Each row was made from one path, in order. Every step used is in the known rows, and no mark comes twice. Write each row's path.
Known rows:
zudan/rorim: [ 20.5 -31.7 -16.5 -36.3 -20.9 -22.8  -6.0 -33.1   1.0 -27.5  14.2  30.3
  24.4  69.9  -3.2 -38.5  -5.3  -7.3   7.0   8.9]
vivodod/lala/mafo/rorim: [ -3.9 -12.7  35.3 -13.1 -14.8  12.4  20.7 -62.0   4.0  16.6  -1.4  45.1
  33.4  24.6  36.6 -18.9 -14.8  23.1   7.8  -9.3]
peta/rorim/zedavab/vivodod: [  1.0  21.9  49.3  -7.9 -13.3   3.1 -70.0  14.4 -12.1   8.0  46.0  -2.0
 -22.1  -0.8 -34.9  23.0   4.1  19.2   7.6 -17.3]
zudan/mafo/vivodod/peta/rorim: [ 17.9  -9.3  -8.0  32.9 -33.4   1.0 -23.8  17.1  -0.9 -38.7  13.4  -8.5
   4.8  -7.2   7.7  -6.6  14.6   6.1 -15.5  15.9]
lala/rorim/zudan/mafo/vivodod/peta: [ 24.9 -10.2 -20.7  44.0 -37.2 -40.5 -24.7  33.7 -26.1 -36.9 -15.4 -29.5
  42.7  15.8  -2.1  23.8  37.9   7.7  16.2  23.6]
mafo/rorim: [ 11.4 -22.5  28.0   3.0 -34.5   3.6 -12.6 -40.0 -17.6  -2.0  14.9  35.3
  37.7  19.7  -4.4 -49.1  -3.5  17.2  20.8  -1.8]
zudan/mafo/vivodod: [ 37.0 -31.4 -27.1  41.7   3.6 -13.1 -39.6 -15.3   6.7 -28.0  25.2  -9.8
   2.2  40.5   3.3  -4.8  14.6 -22.7   7.0  46.1]
zedavab/vivodod/lala/rorim/zudan/mafo: [ 39.6   7.7  -5.0   4.4  17.7 -43.6 -22.6 -15.7  -3.8 -18.1  -6.0 -10.8
  14.0  31.0  -2.9  30.9  21.7   3.8  14.7  -2.1]
vivodod/peta/rorim/zudan/mafo: [ 23.9  19.0  -7.9  19.6 -31.4 -34.1 -24.3  18.8 -10.7 -49.8  -3.9  10.2
  11.9   5.8  15.3 -18.2   8.6  32.3 -32.8 -19.1]
mafo/zudan: [ 20.2 -13.6   5.5  11.9 -17.3 -16.6   2.9 -11.3  17.8  -7.7  13.5  37.5
  13.3  50.9 -15.2 -31.6   3.7 -11.2  -0.5  26.6]
zudan/mafo: [ 29.7 -19.4 -19.3  11.5   5.1  -6.3 -17.9 -33.9  11.9 -26.9  20.5   5.0
   6.5  54.5   9.6 -41.7  14.0  -6.6  -9.5  27.3]
zedavab/vivodod/lala/mafo/rorim: [  5.6 -14.6  36.2 -17.5   3.3  18.7  -8.1 -50.6   6.1  24.7  22.5  28.0
  10.3  18.0  20.1   6.8   2.7  24.8  23.6 -18.0]
vivodod/lala: [ 38.4  -6.9   7.5 -35.7  -1.2  16.3  28.5 -40.4   6.4  -0.9  16.9  42.3
  -0.7  40.5  -0.4 -43.1 -26.0  -3.2  -1.4  18.2]
zudan/mafo/rorim/zedavab/vivodod/peta: [ -7.3 -13.3  17.5  28.0 -39.7  23.4 -69.4  21.2 -34.1 -10.1  27.3 -35.9
  11.1  -1.4   1.4  15.5  41.4  69.5 -13.7 -11.8]
mafo/vivodod/lala/rorim/zedavab: [ -0.8   1.4  35.1   5.1 -23.2  -7.2 -21.7   2.2 -33.0  18.4   3.9 -15.1
  13.7  12.1 -18.3  39.4  -0.9  -4.1  20.8  27.6]
vivodod/peta: [ 27.5 -12.5   0.0 -29.8 -38.6  32.4  24.1  -1.3  -7.4 -19.2  29.5  26.1
  11.8  33.7  -9.0 -51.3   8.1  16.5   4.8  20.5]
zudan/mafo/vivodod/peta/rorim/zedavab: [ -6.3   4.7  11.6  45.0 -41.6   2.3 -60.2  43.0 -24.3 -22.2  16.8 -30.0
  -1.2 -16.5   3.3  26.6  15.4  27.8 -29.9   8.2]
peta/vivodod/lala: [ 45.7   0.9  -0.4 -57.3  18.1  47.6  27.8 -43.2  15.0  -9.8  12.8  33.1
  22.2  23.2 -27.0 -23.4 -37.6  -5.4  29.7  33.4]
zudan/mafo/vivodod/lala/rorim/zedavab: [  1.1  -7.1   5.2  37.5  -9.2 -18.0 -36.7  -4.2 -26.4   2.4  -8.2 -31.2
  19.2  16.4   3.5  43.6  13.7  -2.2  -1.7  29.0]
rorim/lala: [ 32.2  17.6  10.7 -14.3 -24.3 -12.0   7.9 -12.1  -3.7 -16.4   5.3  24.1
 -26.9  27.5   0.7 -31.7  12.1   2.7  16.5  22.9]

Which path is each row?
[ 36.3  14.1 -17.2  -8.8  18.5 -20.9  -3.1 -30.1   0.9 -35.1 -32.6  -4.9
  51.1  19.5 -15.7  21.0  -6.3  -0.3  23.1  16.0]  peta/vivodod/lala/rorim/zudan/mafo
[ 21.8  -2.8  24.9  18.3 -34.8 -34.1 -29.4 -12.7 -29.1 -16.2  -4.1  29.7
  39.0  18.3  -6.6 -24.9 -10.8  23.5  24.8 -14.1]  mafo/rorim/zudan
[ -2.4 -23.9 -16.4 -20.4  -3.7 -38.2  28.4 -39.3  32.0  -8.3 -12.5  45.6
  26.8  73.6  33.0  -3.3 -11.8  -5.1 -32.8   0.0]  vivodod/lala/mafo/zudan/rorim
[ -1.6   2.5  29.2   3.9  14.9   4.0 -22.9  -1.9  20.7  28.4  24.5   7.3
 -11.1  45.8  -3.4  47.3  11.9  21.9 -17.9   0.7]  rorim/zedavab/vivodod/lala/mafo/zudan
[  4.4 -27.0  -9.0 -29.0  13.5 -28.8   9.7 -32.4  38.3  -6.9  10.8  31.4
   5.7  71.5  12.9  26.0   6.9  -3.3  -9.1  -8.0]  zedavab/vivodod/lala/mafo/zudan/rorim
[ 14.2  39.7  25.6 -29.7 -59.6   0.0  17.5  20.8  -9.0 -22.8  -1.4  29.6
 -25.4 -23.8   9.1 -29.5  13.9  37.1  -9.3  -7.8]  vivodod/peta/rorim/lala
[-27.5  12.3  45.6  18.5 -49.8  14.3 -41.6  35.7 -16.1  12.4  18.1  -7.7
   3.5 -10.3  10.2  36.8   9.1  30.4  -8.2  -4.9]  lala/mafo/vivodod/peta/rorim/zedavab
[ 18.9   0.9  33.4  -6.5  -2.4  12.5 -56.9   6.7 -14.4   6.5  52.7 -12.5
 -18.5  37.1 -40.7  12.1  12.3  16.5  20.0   5.3]  rorim/zedavab/vivodod
[  0.6 -13.8   9.3  16.1  -2.3 -19.6   4.4 -23.7  37.5   3.5   9.8  35.5
  16.3  60.0   8.7 -18.5  14.7  -8.7  -4.9  18.4]  lala/mafo/zudan
[ 11.4 -21.7   4.2   3.0 -32.7  25.6   9.2   8.0   7.3  -3.3  27.8   6.5
  11.6  32.0  10.0   2.9  19.4   2.7  25.1  27.3]  lala/mafo/vivodod/peta
[ -4.9   0.5  44.7  -5.0 -14.1  -5.3 -51.2   6.2 -18.7  18.1  32.5 -23.8
   6.5  27.5 -40.9  23.7  42.4  19.2  38.7   3.8]  lala/rorim/zedavab/vivodod
[ -5.3 -13.0  11.3 -42.8   9.9  -6.9 -29.2 -21.2   0.3   9.5  26.3   2.9
  -5.2  63.2  11.3  43.1   0.3  22.7  -4.0 -18.5]  zudan/rorim/zedavab/vivodod/lala/mafo
[ 10.4  31.4  54.7 -25.4  -6.3  12.5 -43.4  -2.0 -10.3  15.9  34.9  12.1
 -28.4  -6.9 -24.0  25.7 -18.5  23.2 -10.7 -19.7]  peta/rorim/zedavab/vivodod/lala
[ 20.3  31.4  20.0 -10.8 -45.6 -17.9  -6.0  26.7 -20.3 -30.7   3.5  36.5
  19.9  -0.4  -7.1 -23.8 -11.7  30.0  -6.9 -22.9]  vivodod/peta/rorim/zudan
[-25.6 -17.6   5.6   1.3  -3.0 -41.4 -57.3   1.6  14.1   2.8  24.3  -7.7
   4.4  71.0  -7.6  55.7  32.1  18.7 -12.9 -10.9]  lala/mafo/zudan/rorim/zedavab/vivodod
[  7.0   1.5  48.9  -7.8 -16.0  19.1 -43.3 -13.6 -32.4  24.9  29.6   5.5
  -1.2  -2.0 -16.4  23.5  -6.5  43.8   8.2 -16.7]  mafo/rorim/zedavab/vivodod/lala
[ 32.1   8.9  -9.5  62.0  -9.6 -64.0 -64.0  10.3  -8.4 -43.7  -6.9  -1.2
   9.1   5.0   2.0  21.2  -0.1 -12.2  -0.1   1.2]  peta/rorim/zudan/mafo/vivodod
[ 13.7   8.3   3.8   7.2 -42.4   9.0  17.5  22.6  -3.3  -7.3  -0.3  -0.5
 -22.6   6.4  23.7  20.8  32.3  15.8  29.1  25.4]  rorim/lala/mafo/vivodod/peta
[ 44.4 -10.1 -32.7  45.0 -24.0 -27.4 -25.8  37.4 -16.5 -43.5   4.5 -16.4
  16.8  24.5   0.2   6.9  16.1   9.1   4.3  27.3]  rorim/zudan/mafo/vivodod/peta
